Each row was made from one path, in order. Every step used is in the known rows, and no mark comes twice. Write each row's path.
In the rows, 128 means zero.
Known rows
gufaz/tegon: [127 126 126 117 120 134 109 134 109 129 123 128 123 130 123 129 146 129
 123 135 115 115 123 112 131 111 126 126 125 136 115  84 119 120 143 127
 134 131 127 122 119 154 132 116 127 131 122 125 144 115 129 122 121 125]
kurezig/gufaz/tegon: [125 125 126 135 125 140  89 132 117 144 127 133 131 124 121 135 150 137
 123 138  76 110 116  85 125 103 112 129 123 146 120  93 130 112 129 121
 146 128 130 123 107 183 128 118 127 123 119 146 137 110 124 110 118 127]
nutu/luta: [131 122 116 116 131 127 130 119 131 110 129 123 130 127 127 114 129 134
 131 125  98 132 128 142 125 119 120 126 122 122 129 106 127 128 134 123
 104 127 130 129 138 106 136 130 127 124 130 145 138 108 132 138 126 134]
nutu/pumop/gufaz/kurezig: [132 126 130 104 117 147 125 124 139  84 120 134 128 138 106 113 139 113
 135 124 157 128 124  98 154 108 151 130 122 128 117 144 136 101 124 127
 175 142 119  97 137 159 118  92 121 137 126 152 137 126 108 139 127 146]
sibad/gasit: [114 131 136 113 121 116 133 121 110 127 128 136 130 125 145 131 144 139
 119 118 117 123 140 130 114 113 142 132 140 132 139 116 132 123 137 129
 144 134 114 132 141 124 129 139 133 126 125 135 139 122 135 136 140 133]
kurezig/gufaz: [123 127 130 146 135 139 108 125 136 140 130 133 135 121 128 133 132 138
 129 130  89 124 123 103 125 118 116 131 129 136 134 137 137 121 112 121
 144 124 130 129 114 157 125 130 127 119 126 146 120 122 125 115 125 130]
nuno/kurezig: [132 142 148 127 121 123 127 114 123 126 121 126 132 125 141 126 134 119
 137 115 146 144 142 120 132 143 125 135 119 134 128 141 140 133 131 129
 151 116 122 137 129 122 127 139 125 130 120 130 128 128 125 124 119 132]
pumop/gufaz/tegon/luta/nutu/nuno/kurezig: [134 145 149  87 118 130 121 118 125  75 102 124 136 132 139 112 136 102
 145 128 183 130 167  68 141 103 125  95 104 120  68 120 106 110 129 122
 119 129 111 144 129 162 137 112 131 135 109 160 167 102 113 135  98 145]
gasit/nutu/nuno: [123 138 141 119 133 143 129 121 138  84 120 123 130 136 125 120 122 147
 133 110 127 131 130 109 115 142 133 108 120 122 102 149 121 118 121 126
  96 142 148 138 147 108 129 130 140 122 126 123 153 124 105 128 119 145]
sibad/gasit/nutu: [113 142 146 126 128 112 136 116  93 105 128 132 128 128 130 129 141 161
 124 102 114 132 138 127 109 131 139 122 138 125 130  97 134 118 126 123
 140 128 127 138 146 116 127 143 132 114 125 124 153 126 118 142 129 144]
nuno/kurezig/gufaz/tegon/luta: [125 136 143 133 118 118  82 101 121 126 128 129 138 114 140 126 153 143
 133 130 125 122 146  65 131 106 104 129 114 136 102  84 150 110 118 122
 145 112 113 136 108 191 131 122 123 132 111 144 151 102 118 107 106 131]
gufaz/tegon/luta/nutu/nuno/kurezig: [130 146 148  89 119 132 107 111 123  93 102 125 133 126 147 122 141 130
 132 121 157 121 159  82 137 110 121  97 109 128  76 101 108 105 136 126
  93 132 113 145 126 128 132 127 136 134 109 146 181 105 115 131 105 135]
tegon/gufaz/pumop: [131 123 115 135 130 131 121 127 139 127 127 122 139 123 126 125 139 130
 130 136 147 105 133  94 122 115 141 142 136 131 130 111 136 104 121 124
 177 125 147 123  95 195 132 116 127 133 126 109 118 124 108 125 127 134]
gasit/sibad: [125 139 135 133 130 131 136 132 118 140 128 125 131 127 120 120 123 137
 128 116 119 141 137 117 124 134 123 139 134 122 125  80 141 134 120 111
 113 128 141 129 130 128 132 108 132 132 134 126 127 134 130 120 122 130]
sibad/gasit/nutu/nuno/kurezig: [114 156 165 104 118 120 131 101 116  85 112 128 136 129 153 124 146 150
 135  88 134 139 156 103 103 139 145 117 120 128 112 154 135 123 129 129
 141 136 127 152 159  93 130 152 141 121 113 134 163 119 108 133 122 154]
luta/nutu: [134 138 133 123 133 138 138 138 112 127 114 129 129 127 118 132 121 122
 124 124 121 132 129 127 136 125 122 114 130 128 126  96 102 114 128 121
 123 125 125 134 119 110 123 139 126 118 125 144 136 131 132 141 119 128]
gubuk/tegon/luta/nutu/pumop/gufaz: [135 139 145 114 134 133 129 121 149  49 120 130 135 138 134 109 132 144
 127 136 190 126 165  85 145 107 132 104 130 112 100 129 108  90 104 109
 113 123 114 119 137 158 123  94 134 136 125 146 153 129 102 156 103 138]
luta/nutu/gasit: [137 133 124 114 123 150 127 128 125 120 113 124 130 129 123 126 142 138
 122 127 125 132 132 140 132 107 138 108 134 132 139 111  84 101 127 127
 104 127 122 130 128 101 121 134 128 132 129 150 152 132 128 144 127 126]
nutu/luta/tegon/gufaz/kurezig: [132 119  92  95 121 165 119 120 100 116 123 125 127 127 112 119 157 157
 119 136 121 126 117  99 150  87 134 138 112 114 129  20 133  97 122 131
 127 129 128 123 124 122 124  92 133 119 134 161 173  96 118 134 127 135]
kurezig/gufaz/tegon/luta/nutu/gasit/sibad: [127 137 129 127 124 150  91 118 108 130 119 124 137 119 112 116 155 177
 116 129  90 125 150  73 128  77 113 111 134 131 110  16 110  86 109 104
  75 123 122 132 110 171 131 101 130 134 128 158 173 110 125 119 108 128]
gufaz/pumop: [131 129 132 131 121 125 120 126 136 124 122 129 128 123 121 129 134 113
 131 130 122 109 127 119 117 129 130 142 129 134 138 124 128 114 128 126
 163 129 130 120 103 158 123 128 122 136 127 109 123 121 114 122 126 131]
luta/nutu/gasit/sibad: [133 144 133 119 125 155 135 131 114 132 113 122 132 127 109 118 136 152
 121 114 115 143 143 129 128 111 132 120 139 128 135  70  97 106 120 110
  88 129 131 131 132  99 125 119 133 137 135 149 149 137 132 136 122 126]
luta/nutu/nuno/kurezig/gufaz: [131 149 149 119 129 158 112 121 139 128 101 130 144 121 141 131 130 116
 137 111  95 136 140  82 129 125 115 111 115 141 114 169 116 114 116 118
 137 129 125 148 119 116 124 144 134 114 112 177 143 121 115 121 109 139]
nuno/nutu/gasit: [130 134 114 123 121 151 115 107 134 119 131 123 129 132 131 116 138 120
 120 126 150 118 126 129 113 113 142 120 125 136 144 185 110 112 123 133
 142 128 124 135 135 110 125 128 120 132 125 125 133 115 118 128 120 138]
gufaz/kurezig: [125 125 122 115 120 136 124 130 115 123 122 132 121 128 105 130 136 118
 118 127 121 128 113 120 145 114 136 137 116 130 132 105 145 116 138 133
 138 134 116 117 121 126 117 120 125 124 129 137 141 123 129 130 131 136]
gasit/nutu/nuno/kurezig: [128 152 159 117 125 132 126 107 134  86 114 120 133 132 137 119 129 133
 144  96 143 144 144 104 118 156 131 114 110 126 103 169 133 126 123 126
 122 131 143 148 150  97 130 138 136 126 116 125 152 124 100 124 110 149]
pumop/gufaz: [132 128 134 127 129 125 144 134 131 109 128 126 130 135 124 119 122  98
 140 135 154 136 137 115 133 120 133 124 125 119 118 150 122 134 123 125
 153 127 125 127 131 164 132 117 125 128 129 141 116 126 126 134 121 137]
gasit/nutu/pumop/gufaz/tegon: [133 138 151 120 123 138 112 124 120  64 123 126 128 145 106 109 144 140
 144 117 153 122 134  89 135 124 135 113 128 126  92  99 119  98 125 116
 163 133 143 106 144 183 132  91 123 135 118 124 150 121  97 134 108 148]

Write each row's path
[136 124 100 108 129 156 123 118 110 123 129 121 134 128 130 116 147 167
 129 137 129 124 132 106 133 104 125 126 127 113 127  39 117 108 114 125
 120 123 139 133 132 126 136 102 134 119 133 152 160 105 120 132 122 130]
nutu/luta/tegon/gufaz
[135 132 134 110 126 122 127 134 105  95 119 126 129 131 113 118 129 112
 133 142 161 123 149  86 146  93 120 102 123 114  84  64 102 105 126 118
 115 121 112 131 113 189 134 109 123 126 120 148 156 105 127 145 105 136]
pumop/gufaz/tegon/luta/nutu
[119 142 157 108 118 127 119 119 101  62 125 134 130 143 122 112 161 158
 137 107 142 116 144  91 120 108 150 113 141 131 101  89 120  94 132 117
 178 139 127 112 155 175 132 104 127 126 115 132 164 117 101 144 120 154]
sibad/gasit/nutu/pumop/gufaz/tegon
[131 136 128 102 131 153 131 136 135 110 105 129 132 131 130 129 122 121
 126 122 118 126 131 113 129 121 130 101 123 129 107 153  93 115 129 124
  98 143 131 139 132  92 125 134 139 120 123 154 150 126 122 139 124 133]
luta/nutu/nuno
[130 139 127 107 119 136 111 120 106 117 117 120 130 126 113 111 150 169
 117 126 134 130 156 102 133  88 125 108 133 122 105  10  99  93 125 112
  62 126 122 128 122 139 132 101 131 143 130 140 181 116 128 131 113 125]
gufaz/tegon/luta/nutu/gasit/sibad
[131 147 150  99 125 126 124 105 142  93 107 125 138 124 148 117 125 128
 137 113 170 137 160  95 134 128 125  99 112 120  88 144 117 113 121 126
  97 128 113 151 136  97 129 139 135 131 115 150 167 117 116 137 112 137]
tegon/luta/nutu/nuno/kurezig
[124 123 126 115 122 111 104 117 118 110 130 126 125 126 131 122 144 146
 123 140 152 111 137  99 132 104 121 118 122 123  98  67 130 113 131 129
  97 127 118 125 123 171 134 109 128 138 124 119 160 108 125 126 120 126]
gufaz/tegon/luta
[131 124 133 106 120 123 106 111 140  67 130 128 133 139 126 104 147 144
 139 136 185 112 150  79 140  97 136 108 128 119  85 109 123  97 120 123
 138 134 118 105 137 202 135  82 123 148 120 132 156 115 109 134 117 137]
nutu/pumop/gufaz/tegon/luta
[126 127 133 149 125 138 100 123 143 135 122 134 136 117 121 134 136 122
 131 134  79 103 123  89 114 116 120 145 131 143 143 130 139 105 113 119
 181 126 131 123  90 187 121 129 121 125 124 131 115 119 110 107 124 135]
kurezig/gufaz/pumop
[128 134 125 124 121 140 127 121 130 130 127 120 131 128 121 113 143 160
 126 122 129 140 144 129 121 114 136 131 136 128 139  96 121 119 120 117
  97 133 138 125 141 114 131 108 133 145 137 130 137 135 128 121 128 127]
nutu/gasit/sibad
[132 137 127 110 122 136 101 101 135  69 133 128 132 141 129  98 134 116
 136 131 201 101 141  68 131 100 133 111 123 123  85 155 124  96 116 118
 167 129 117 116 134 194 136  82 114 139 114 122 152  98 101 133 102 152]
nuno/nutu/pumop/gufaz/tegon/luta
[123 139 127 110 121 139 123 106  88  96 123 125 134 124 126 120 165 183
 128 112 110 109 140  97 102 107 144 138 137 113 135   4 121  84 116 119
 171 125 142 136 122 148 131 118 133 112 127 126 179  97  99 137 122 150]
sibad/gasit/nutu/luta/tegon/gufaz/pumop
[122 135 139 109 118 132  79 100 142 105 118 127 139 122 155 121 151 145
 135 128 128 113 153  54 124 101 114 111 107 139  86 137 141 111 119 126
 121 131 119 140 123 173 134 118 136 133 109 151 163  97 109 104 108 137]
nutu/nuno/kurezig/gufaz/tegon/luta
[133 151 151 124 122 156 103 117 148 122  95 132 143 116 134 132 140  99
 140 115  85 115 139  71 117 125 119 125 115 148 123 166 115  99 116 116
 177 130 127 142  95 144 119 146 128 122 112 159 137 116 102 112 108 143]
luta/nutu/nuno/kurezig/gufaz/pumop
[127 133 127  91 127 138 107 125 126  93 108 128 129 130 131 122 134 141
 121 134 138 109 144  87 134  97 124  92 118 125  78  93 100 100 133 125
  72 142 118 136 127 139 133 114 137 131 119 145 182 102 116 136 115 131]
gufaz/tegon/luta/nutu/nuno
[129 133 127 116 127 135 121 113 139  80 121 123 130 128 136 119 150 166
 107 141 168 126 160 118 127  95 134 103 128 120 123  97  95  89 114 122
  57 121 114 138 131 112 121 122 140 138 132 136 171 126 118 147 111 124]
gubuk/tegon/luta/nutu/gasit
[130 145 150 131 124 128  92 111 107 125 113 130 139 115 131 130 147 137
 129 124 116 124 145  67 139 106  98 115 116 136 100  59 126  99 121 114
 136 108 109 142 100 174 128 130 122 124 110 160 163 105 120 122  98 134]
nuno/kurezig/gufaz/tegon/luta/nutu
[127 122 131 114 122 109 120 123 122  90 131 125 128 132 125 113 136 123
 135 148 172 120 149  84 136  98 126 114 120 115  87  90 126 118 126 125
 127 126 114 125 125 208 138  98 123 136 124 133 146 105 122 130 112 135]
pumop/gufaz/tegon/luta
[131 134 131 123 136 119 129 120 121 111 121 128 132 121 125 125 117 138
 124 128 146 130 144 117 138 117 119 108 131 115 110  78 113 108 117 121
  96 120 113 137 120 127 127 134 126 122 127 139 155 121 127 145 118 128]
tegon/luta/nutu
[125 139 143 123 125 148 103 111 154 123 116 128 142 123 150 126 139 125
 139 117 107 132 138  82 119 126 121 123 113 143 115 193 140 126 116 125
 148 133 128 142 129 131 127 134 136 123 115 159 133 117 111 106 117 138]
nutu/nuno/kurezig/gufaz
[129 126 107 106 120 164 117 129  98 138 121 128 126 126 110 133 159 150
 118 139 152 124 120  83 154  98 142 138 120 119 129  42 136  96 117 135
 144 129 127 123 114 148 116  89 134 123 129 144 159 117 116 120 128 133]
luta/tegon/gufaz/kurezig
[124 131 126 107 130 150  88 123 134 110 110 131 137 123 134 127 140 147
 121 137  95 104 140  60 130  85 113  94 120 133  84 105 107  92 118 119
  84 138 120 136 112 166 130 119 138 122 117 165 173  98 114 123 111 133]
kurezig/gufaz/tegon/luta/nutu/nuno
[135 150 149 102 124 148 131 122 136 113  99 127 136 129 143 126 127 107
 137 109 136 138 146 108 131 135 127 108 113 134 107 157 106 123 132 126
 123 131 124 148 135  87 126 144 136 123 114 155 149 127 119 134 113 138]
luta/nutu/nuno/kurezig
[128 134 128 100 133 132 126 119 144  91 113 127 134 125 136 121 117 140
 125 127 146 122 148 100 129 112 127  95 123 115  90 132 104 108 119 126
  69 138 120 142 134 107 129 130 138 126 126 147 166 116 118 142 122 135]
tegon/luta/nutu/nuno
[134 141 137 116 125 147 124 110  96  93 122 123 121 130 109 117 137 167
 134 115 101 138 126 128 125 135 115 121 118 108 125  34 111 110 114 122
  97 123 138 135 144  86 126 115 128 111 132 136 177 104 114 131 112 137]
gasit/nutu/luta/tegon
[126 139 139 124 134 121 129 127 126  89 119 130 129 127 135 126 133 148
 112 138 163 128 157 106 134 114 121 112 126 113 113  89 115 103 116 113
  77 116 117 143 119 125 122 126 138 125 129 133 158 124 117 145 105 128]
gubuk/tegon/luta/nutu
[133 135 136 103 124 134  97 114 122  91 117 132 130 132 123 117 144 164
 125 126 145 106 143  93 145 100 127 100 137 131  90  55 107  80 126 119
 110 131 117 111 126 149 128 103 126 137 116 134 182 117 112 143 116 130]
gufaz/tegon/luta/nutu/pumop
[129 149 147 108 120 162  95 128 117 127  96 132 137 125 138 135 150 117
 131 119  88 122 137  66 132 108 112 106 109 153  98 128 108 104 132 118
 144 131 127 142 112 143 127 133 135 121 107 174 158 108 114 112 101 137]
luta/nutu/nuno/kurezig/gufaz/tegon
[128 147 119 130 123 153 121 110 122 133 129 120 131 131 121 108 134 131
 120 114 145 131 135 120 113 120 134 134 129 129 141 137 117 118 116 116
 124 129 135 136 138 111 130 107 126 136 131 121 135 119 121 118 115 140]
nuno/nutu/gasit/sibad
[134 129 117 121 120 151 114 124 118 134 122 125 132 122 123 133 156 145
 132 142 158 102 131  81 126 112 136 143 137 121 134  66 115  94 110 127
 178 124 140 124  95 185 124  96 129 133 128 115 145 119 103 115 124 127]
luta/tegon/gufaz/pumop
